Every row comes from one small tree of marks. The marks that hang from a mark follow it in brackets, in alphabetical order. Every link used is in the known rows. Which tree was each row made from?
Known rows:
nuzal[lorar[mibi] ralo zufubud[fomum]]: [97, -246, 64, -278, -84, -37, 222, 60, -68, -56, -130, -4, -146, 162, -143, -356, -175, -42, 141, 53, 165, 112, -97, 128, -188, -41, -42, -251, 75, -16]
dibuv[keri[fomum[zufubud] nagag rekobik]]: [49, 193, 158, 223, -48, -32, 84, 128, -38, -129, -145, -75, -139, 69, -124, -44, 43, 98, -2, -130, -191, 190, 117, 79, -160, 53, -36, -77, -199, 202]
nuzal[ralo]: [-117, 42, 178, -276, -123, -47, -11, 29, 4, -85, -204, 11, -74, -59, -136, -211, 43, -117, -28, 9, -6, 75, 43, -32, -65, 32, 54, -232, -117, 114]
fomum[dalab keri[rekobik] zufubud]: [-191, 226, -23, 276, -116, -46, 370, -22, -13, -12, -85, 4, -275, 263, -18, 48, 66, -132, -65, -55, -68, -6, -20, -57, 14, 104, -3, -22, -114, 127]
nuzal[lorar]: [-271, -147, 95, -205, -130, -77, 267, 45, 124, -135, -124, -68, -145, 41, -127, -126, 76, 23, 77, -49, 36, 155, 126, -63, 86, 108, -20, -233, -33, 91]
rekobik[keri[fomum nagag]]: [-103, 21, 108, 64, -3, -274, -235, 210, -81, -195, -83, -63, -135, -9, -48, 12, 182, 113, -6, -77, 76, 246, -8, -98, -7, -93, -85, -253, 10, 136]
zufubud[fomum[keri[dibuv]] nuzal[ralo]]: [241, -38, -25, 27, -60, -19, 204, 22, -180, 139, -88, 69, -156, -138, 45, 92, 16, -282, -116, -99, 91, 54, 15, -38, -446, 22, -100, -125, -187, 125]
lorar[mibi nuzal]: [-114, 57, -239, -213, 141, -339, 176, 272, 117, -65, -175, -71, -222, -108, -208, -66, 215, -19, 115, -87, 124, 59, 80, -85, 68, -18, 23, -270, -51, 221]
dibuv[keri[fomum rekobik]]: [-72, 5, 93, -64, 28, 66, 139, 23, 94, -172, -135, -39, -150, -18, -220, -128, 79, -49, 84, -369, -133, 203, 159, -6, -162, 247, 25, -227, -251, 296]
dalab[dibuv[keri] fomum]: [-148, 91, -50, -25, 52, -48, 82, -56, 132, -126, 52, -172, -252, -138, 87, -21, 235, -250, 180, -298, 134, 183, 253, 40, -217, 56, 69, -255, -147, 253]
lorar[mibi]: [-118, -35, -83, -180, 33, -257, 102, 103, 101, -102, -205, -27, -205, -86, -134, -184, 193, -41, 179, -144, 145, 132, 93, -23, 32, 123, 88, -312, -30, 181]
lorar[mibi nuzal[ralo]]: [-2, 65, -116, -336, 62, -317, 65, 214, 44, -36, -233, -12, -161, -98, -268, -187, 79, -62, 25, 20, 84, 17, 1, -56, -45, -156, 23, -268, -79, 228]
dalab[fomum]: [-253, 62, 3, -56, -19, -77, 71, 3, 156, -102, 19, -127, -217, -34, -88, -129, 192, -36, 202, -106, 114, 150, 70, -109, 15, -42, 60, -195, -86, 153]
dalab[fomum[keri[nagag] zufubud]]: [-55, 276, -32, 389, -70, -231, 151, -26, 29, 34, 13, -236, -309, 78, 78, 69, 180, 70, -14, 130, 61, 23, 57, -28, -41, -265, -19, 39, -88, 105]
fomum[dalab]: [-258, 32, 51, -75, -124, -52, 80, 63, -22, -49, -45, 103, -191, 42, -38, -74, 162, -127, 86, -122, 64, 113, -19, -106, 96, 138, 100, -240, -20, 88]
nuzal[lorar zufubud]: [-273, -212, 66, -197, -169, 13, 326, 102, 135, -188, -129, -126, -179, 149, -51, -188, -29, -16, 138, 46, 34, 149, 112, 25, 135, 134, -78, -204, -10, 14]
rekobik[keri[dibuv nagag]]: [-105, 15, 59, 135, -60, -238, -241, 332, -125, -283, -76, -77, -176, -101, 214, 79, 193, 11, -105, -40, 128, 321, 167, -17, 7, 34, -112, -278, 7, 166]
dalab[dibuv[keri[nagag]] fomum[zufubud]]: [-20, 254, 29, 264, -34, -138, 32, 60, 15, -73, 63, -200, -261, -66, 185, 63, 213, -107, 95, -71, 66, 182, 192, 121, -239, -113, -1, -101, -128, 164]
dibuv[keri[nagag]]: [-39, 64, 112, 20, -59, -69, 0, 143, -51, -171, -128, -122, -204, -109, 72, -124, 170, -37, -18, -98, -8, 138, 219, 26, -88, 151, 130, -171, -179, 189]
nuzal[zufubud]: [-235, -51, 39, -127, -89, 26, 157, 161, 105, -165, -144, -71, -166, 43, 4, -148, 70, -127, 145, -23, 34, 99, 93, 5, 104, 160, 5, -191, -80, 35]
nuzal[lorar[mibi] ralo zufubud]: [-15, -226, 36, -345, -164, -145, 189, 60, 73, -119, -248, -64, -184, 126, -146, -376, -170, -13, 148, 137, 95, 134, 3, 104, 5, -48, -50, -250, 58, 88]
keri[fomum[zufubud[nuzal]] rekobik]: [-52, 41, 40, 69, -57, -22, 352, 148, 53, -22, -149, 22, -93, 103, -281, 50, 62, -70, 181, -124, -125, 130, -60, -110, -145, 54, -188, -64, -146, 121]
rekobik[keri[dibuv fomum[dalab] nagag]]: [-37, 13, 98, 212, -117, -274, -381, 261, -234, -106, 42, 148, -188, -33, 118, 138, 161, 93, -36, -133, 102, 393, -11, -77, 5, -84, -115, -338, 86, 172]
dalab[dibuv fomum[keri[rekobik]]]: [-261, 139, -73, 160, 84, -73, 296, -75, 162, -176, -44, -161, -325, 84, -46, 83, 294, -272, 12, -345, -44, 70, 144, -62, -168, 3, -26, -154, -133, 289]
fomum[keri[nagag rekobik] zufubud[nuzal]]: [-2, 148, -7, 350, -109, -108, 455, 183, -54, -74, -218, -161, -249, 183, -22, 135, 132, -117, -124, 72, -151, -55, 18, -104, -147, -1, -122, 106, -178, 138]
fomum[zufubud[nuzal]]: [-94, 75, -30, 17, -116, -74, 341, 168, 49, 42, -115, -47, -129, 1, -21, 49, 73, -148, 152, 57, 76, 47, 23, -79, -54, 72, -90, -50, -116, 31]
lorar[mibi nuzal[ralo zufubud[fomum]]]: [130, -25, -133, -253, 92, -122, 165, 266, -81, -9, -127, -15, -155, 33, -181, -221, -57, -131, 96, 44, 159, -17, -120, 68, -178, -139, -29, -228, -35, 56]

Write each row's tree:
[-24, 142, 73, 85, -11, 29, 198, 27, 97, -79, -122, -60, -120, 52, -177, -66, -11, 10, 117, -206, -116, 185, 137, 53, -163, 175, -32, -123, -249, 208] -> dibuv[keri[fomum[zufubud] rekobik]]
[28, -52, -84, 154, -4, 46, 219, 66, -49, -10, -26, -19, -223, -42, 176, 67, 58, -169, -23, -153, 102, 136, 149, 94, -184, 183, -70, -185, -112, 42] -> nuzal[zufubud[fomum[keri[dibuv]]]]
[-50, 28, -71, 82, -27, -199, 112, 182, 23, -3, -28, -61, -105, 57, -34, 149, 2, -50, 193, 14, 195, 170, -70, -128, -75, -73, -253, -90, -47, 53] -> rekobik[keri[fomum[zufubud[nuzal]]]]
[-194, 64, 52, 17, -46, 80, 164, 65, -38, -208, -65, 53, -235, 66, 62, -17, 187, -352, 6, -414, -70, 151, 157, 22, -176, 314, 104, -281, -138, 269] -> fomum[dalab[dibuv[keri[rekobik]]]]
[3, 35, -19, 212, 54, 54, 269, 41, -53, -82, -79, 5, -213, 2, -11, 81, 154, -152, -128, -337, -51, 128, 152, 4, -259, 230, -45, -187, -186, 195] -> zufubud[fomum[keri[dibuv rekobik]]]
[-66, -208, 132, -317, -228, -25, 310, 58, 8, -50, -155, -24, -105, 48, -182, -163, -75, -125, 34, 103, 12, 85, -19, -107, -131, -26, -101, -136, -67, 90] -> zufubud[nuzal[lorar ralo]]
[-81, -52, -114, 88, -163, -116, 609, -22, 94, 98, -121, -139, -251, 141, -15, 127, -32, -76, 43, 141, 69, -15, 76, -71, -78, -20, -177, 40, -90, 52] -> fomum[keri zufubud[nuzal[lorar]]]
[-2, 208, 36, 419, -115, -153, 176, 158, -67, -121, -206, -82, -242, 55, 84, 156, 151, 14, -211, -21, -172, 131, 187, 53, -82, 62, -118, -32, -154, 205] -> fomum[keri[dibuv nagag rekobik] zufubud]
[-167, 48, -134, -34, 61, 15, 232, 292, -131, -15, 94, 119, -195, 98, 30, 114, 183, -323, 60, -205, 113, 51, -91, -21, -116, 19, -49, -263, 51, -31] -> lorar[nuzal[zufubud[fomum[dalab[dibuv]]]]]
[88, -30, 110, -123, -145, 73, 149, 80, -288, 127, 32, 209, -111, 69, -89, -92, -10, -312, 66, -51, 112, -1, -260, -137, -309, -18, 48, -133, -57, -21] -> zufubud[fomum[dalab] nuzal[ralo]]
[-39, 45, 23, 9, 27, 83, 115, 17, -162, 25, 105, 130, -189, -46, 135, 21, 195, -366, 58, -397, 148, 133, 71, 66, -318, 236, 158, -299, -75, 86] -> zufubud[fomum[dalab[dibuv[keri]]]]
[-84, 184, -91, 297, -173, -159, 155, -3, -60, 141, -17, 105, -270, 2, 179, 195, 99, -94, -66, -8, 82, 140, 109, 27, 7, 67, -45, -109, -78, 111] -> fomum[dalab keri[dibuv] zufubud]
[61, 60, 78, 347, 6, -18, 145, 163, -190, -134, -121, -17, -233, 6, 45, 83, 220, -50, -233, -245, -116, 144, 113, 6, -281, 122, -38, -149, -126, 181] -> zufubud[fomum[keri[dibuv nagag rekobik]]]
[9, -2, -149, -326, 20, -240, 114, 274, 48, -95, -255, -67, -185, 5, -181, -226, -31, -109, 85, 127, 83, 23, -15, 21, -2, -152, -46, -236, -38, 138] -> lorar[mibi nuzal[ralo zufubud]]
[-109, 174, -40, 290, -75, -70, 284, 57, 64, -88, -173, -64, -220, 48, 46, 142, 83, -76, -120, -108, -101, 135, 230, 54, -74, 182, -130, -85, -195, 216] -> fomum[keri[dibuv rekobik] zufubud]
[-217, 29, 76, -92, -52, -136, -40, 9, -35, 20, -15, 216, -146, -52, -107, 103, 293, -151, 112, -356, 20, 220, -44, -56, -81, 49, -9, -366, 44, 137] -> keri[fomum[dalab[dibuv]]]
[-142, 39, -24, 129, -30, -47, 230, 48, 52, -176, -198, -47, -263, -30, -5, 75, 175, -139, -135, -250, -129, 157, 246, -34, -74, 235, -56, -197, -196, 303] -> fomum[keri[dibuv rekobik]]
[-113, 95, -47, 80, -192, -76, 299, 141, -68, 115, -15, 96, -191, 94, 37, 67, 59, -187, 172, 66, 102, 63, -103, -126, -5, 40, -33, -57, -48, 6] -> fomum[dalab zufubud[nuzal]]
[-111, -9, 59, -6, -112, -133, -134, 64, -74, 50, -3, 263, -152, -139, -69, 64, 174, 24, 98, -269, 25, 345, 28, -40, -10, 78, -31, -350, -25, 176] -> keri[dibuv fomum[dalab]]
[-70, 78, 55, 280, -75, -120, 104, 168, -66, -220, -223, -69, -277, -20, 56, 87, 240, -42, -240, -166, -190, 163, 227, -19, -100, 129, -43, -149, -165, 290] -> fomum[keri[dibuv nagag rekobik]]
[66, -232, 2, -349, -157, -208, 293, 78, 16, -31, -236, -11, -169, 20, -232, -224, -57, -81, 147, 71, 113, 94, -62, -44, -144, -76, -75, -210, -2, 169] -> zufubud[nuzal[lorar[mibi] ralo]]
[-110, 114, 139, 145, -88, 8, 47, 175, -161, -250, -76, 34, -253, 69, 94, -2, 252, -266, -87, -335, -154, 159, 122, 25, -183, 189, 121, -234, -95, 246] -> fomum[dalab[dibuv[keri[nagag rekobik]]]]
[9, 42, 123, -2, 6, -136, -92, 86, -46, -108, -101, -1, -149, -195, -15, 50, 287, -54, 17, -312, -48, 241, 217, 70, -259, 60, 30, -297, -117, 241] -> dalab[dibuv[keri[fomum nagag]]]
[91, 82, 19, 351, -83, -110, 13, 97, -319, 73, 46, 145, -279, -36, 179, 150, 225, -81, -188, -161, 68, 151, 20, -7, -212, 30, 46, -185, -11, 85] -> zufubud[fomum[dalab keri[dibuv nagag]]]
[-57, 226, 13, 274, -115, -209, 188, 66, -31, 13, -151, -139, -223, 54, 79, 80, 158, 41, -136, 129, -11, -7, 123, 3, -28, -56, -23, 6, -92, 65] -> fomum[keri[nagag] zufubud]
[-74, 137, 5, 387, -43, -141, 71, 77, -6, -187, -57, -156, -350, 15, 44, 79, 240, 7, -115, -161, -112, 193, 176, -50, -128, -83, -52, -110, -135, 332] -> dalab[fomum[keri[dibuv nagag rekobik]]]
[-128, -101, 6, -55, -203, -73, 494, 117, 80, 14, -103, -85, -158, 104, -90, 22, -26, -46, 158, 130, 62, 98, 19, -45, -28, 26, -161, -41, -49, 9] -> fomum[zufubud[nuzal[lorar]]]
[1, -83, 111, -190, -290, -50, 379, 54, -4, 57, -142, -33, -88, 112, -132, -84, -162, -88, 62, 259, 19, 56, -58, -37, -130, -99, -170, -25, -76, 15] -> fomum[zufubud[nuzal[lorar ralo]]]
[-249, 91, -53, 70, -50, -139, 186, -65, -22, 8, -41, 87, -288, 16, 105, 156, 307, -307, -65, -245, 63, 43, 78, -65, -68, 110, 67, -223, -28, 149] -> fomum[dalab[dibuv] keri]
[-110, 61, 172, 51, -135, -168, -137, 122, -159, 2, -33, 161, -163, 8, -123, -26, 236, 100, 35, -115, -50, 210, -108, -118, 21, -57, 56, -234, 28, 97] -> keri[fomum[dalab] nagag]
[-34, -161, 66, -350, -125, -229, 127, -2, 46, -84, -220, -19, -159, 25, -235, -323, -41, 37, 57, 66, 100, 133, 13, 31, -57, -57, -7, -299, 21, 179] -> nuzal[lorar[mibi] ralo]
[32, 75, 129, 88, -99, -102, -132, 67, -170, -10, -3, 96, -220, -53, -21, -68, 137, 40, 41, -177, -14, 216, 25, -31, -109, 24, 126, -215, -83, 194] -> dibuv[keri[fomum[dalab] nagag]]
[-80, 188, 144, 211, -130, -238, -77, 119, -162, 61, -12, 206, -138, 13, -12, 200, 270, -15, 26, -116, -37, 208, -77, 14, -79, -138, -74, -213, 67, 28] -> keri[fomum[dalab[dibuv] zufubud] nagag]
[34, 160, 128, 288, -204, -223, -180, 174, -192, 92, -14, 230, -150, -74, 14, 161, 164, 168, 8, -35, -34, 322, -25, 30, -1, -113, -94, -206, 28, 84] -> keri[dibuv fomum[dalab zufubud] nagag]
[42, -31, 12, -44, -249, -101, 499, -64, 19, 123, -157, -111, -181, 152, -80, 1, -154, -115, -56, 270, 29, -55, 0, -25, -181, -133, -176, 54, -122, 65] -> fomum[keri zufubud[nuzal[lorar ralo]]]
[-90, 242, 73, 341, -78, -105, 294, 112, -22, -127, -205, -150, -243, 186, -26, 54, 144, 0, -170, 34, -156, 1, 94, -16, -47, 21, -49, 28, -144, 143] -> fomum[keri[nagag rekobik] zufubud]
[-278, 108, -14, 130, -35, -58, 283, -7, -9, -132, -104, 67, -302, 148, 8, 116, 275, -350, -121, -356, -99, 33, 61, -76, -115, 181, 19, -205, -63, 224] -> fomum[dalab[dibuv] keri[rekobik]]
[130, -240, -217, -24, 40, -176, 586, -3, -15, 111, -71, -57, -304, 76, -117, -10, 59, -115, 127, -110, 240, 0, -45, -80, -289, 15, -74, -135, -5, 117] -> zufubud[fomum[keri] nuzal[lorar[mibi]]]
[2, -140, -144, -69, -108, -255, 481, 120, 101, 33, -162, -73, -226, 91, -136, -43, -20, 6, 256, 97, 164, 109, -12, -22, -36, -11, -147, -124, 26, 85] -> fomum[zufubud[nuzal[lorar[mibi]]]]
[-236, 174, 25, 81, -137, -113, 131, 71, -37, 19, -11, 129, -180, 59, 67, 129, 201, -229, 75, -120, 67, 118, 11, 19, -11, 75, -6, -212, 19, 22] -> fomum[dalab[dibuv] zufubud]
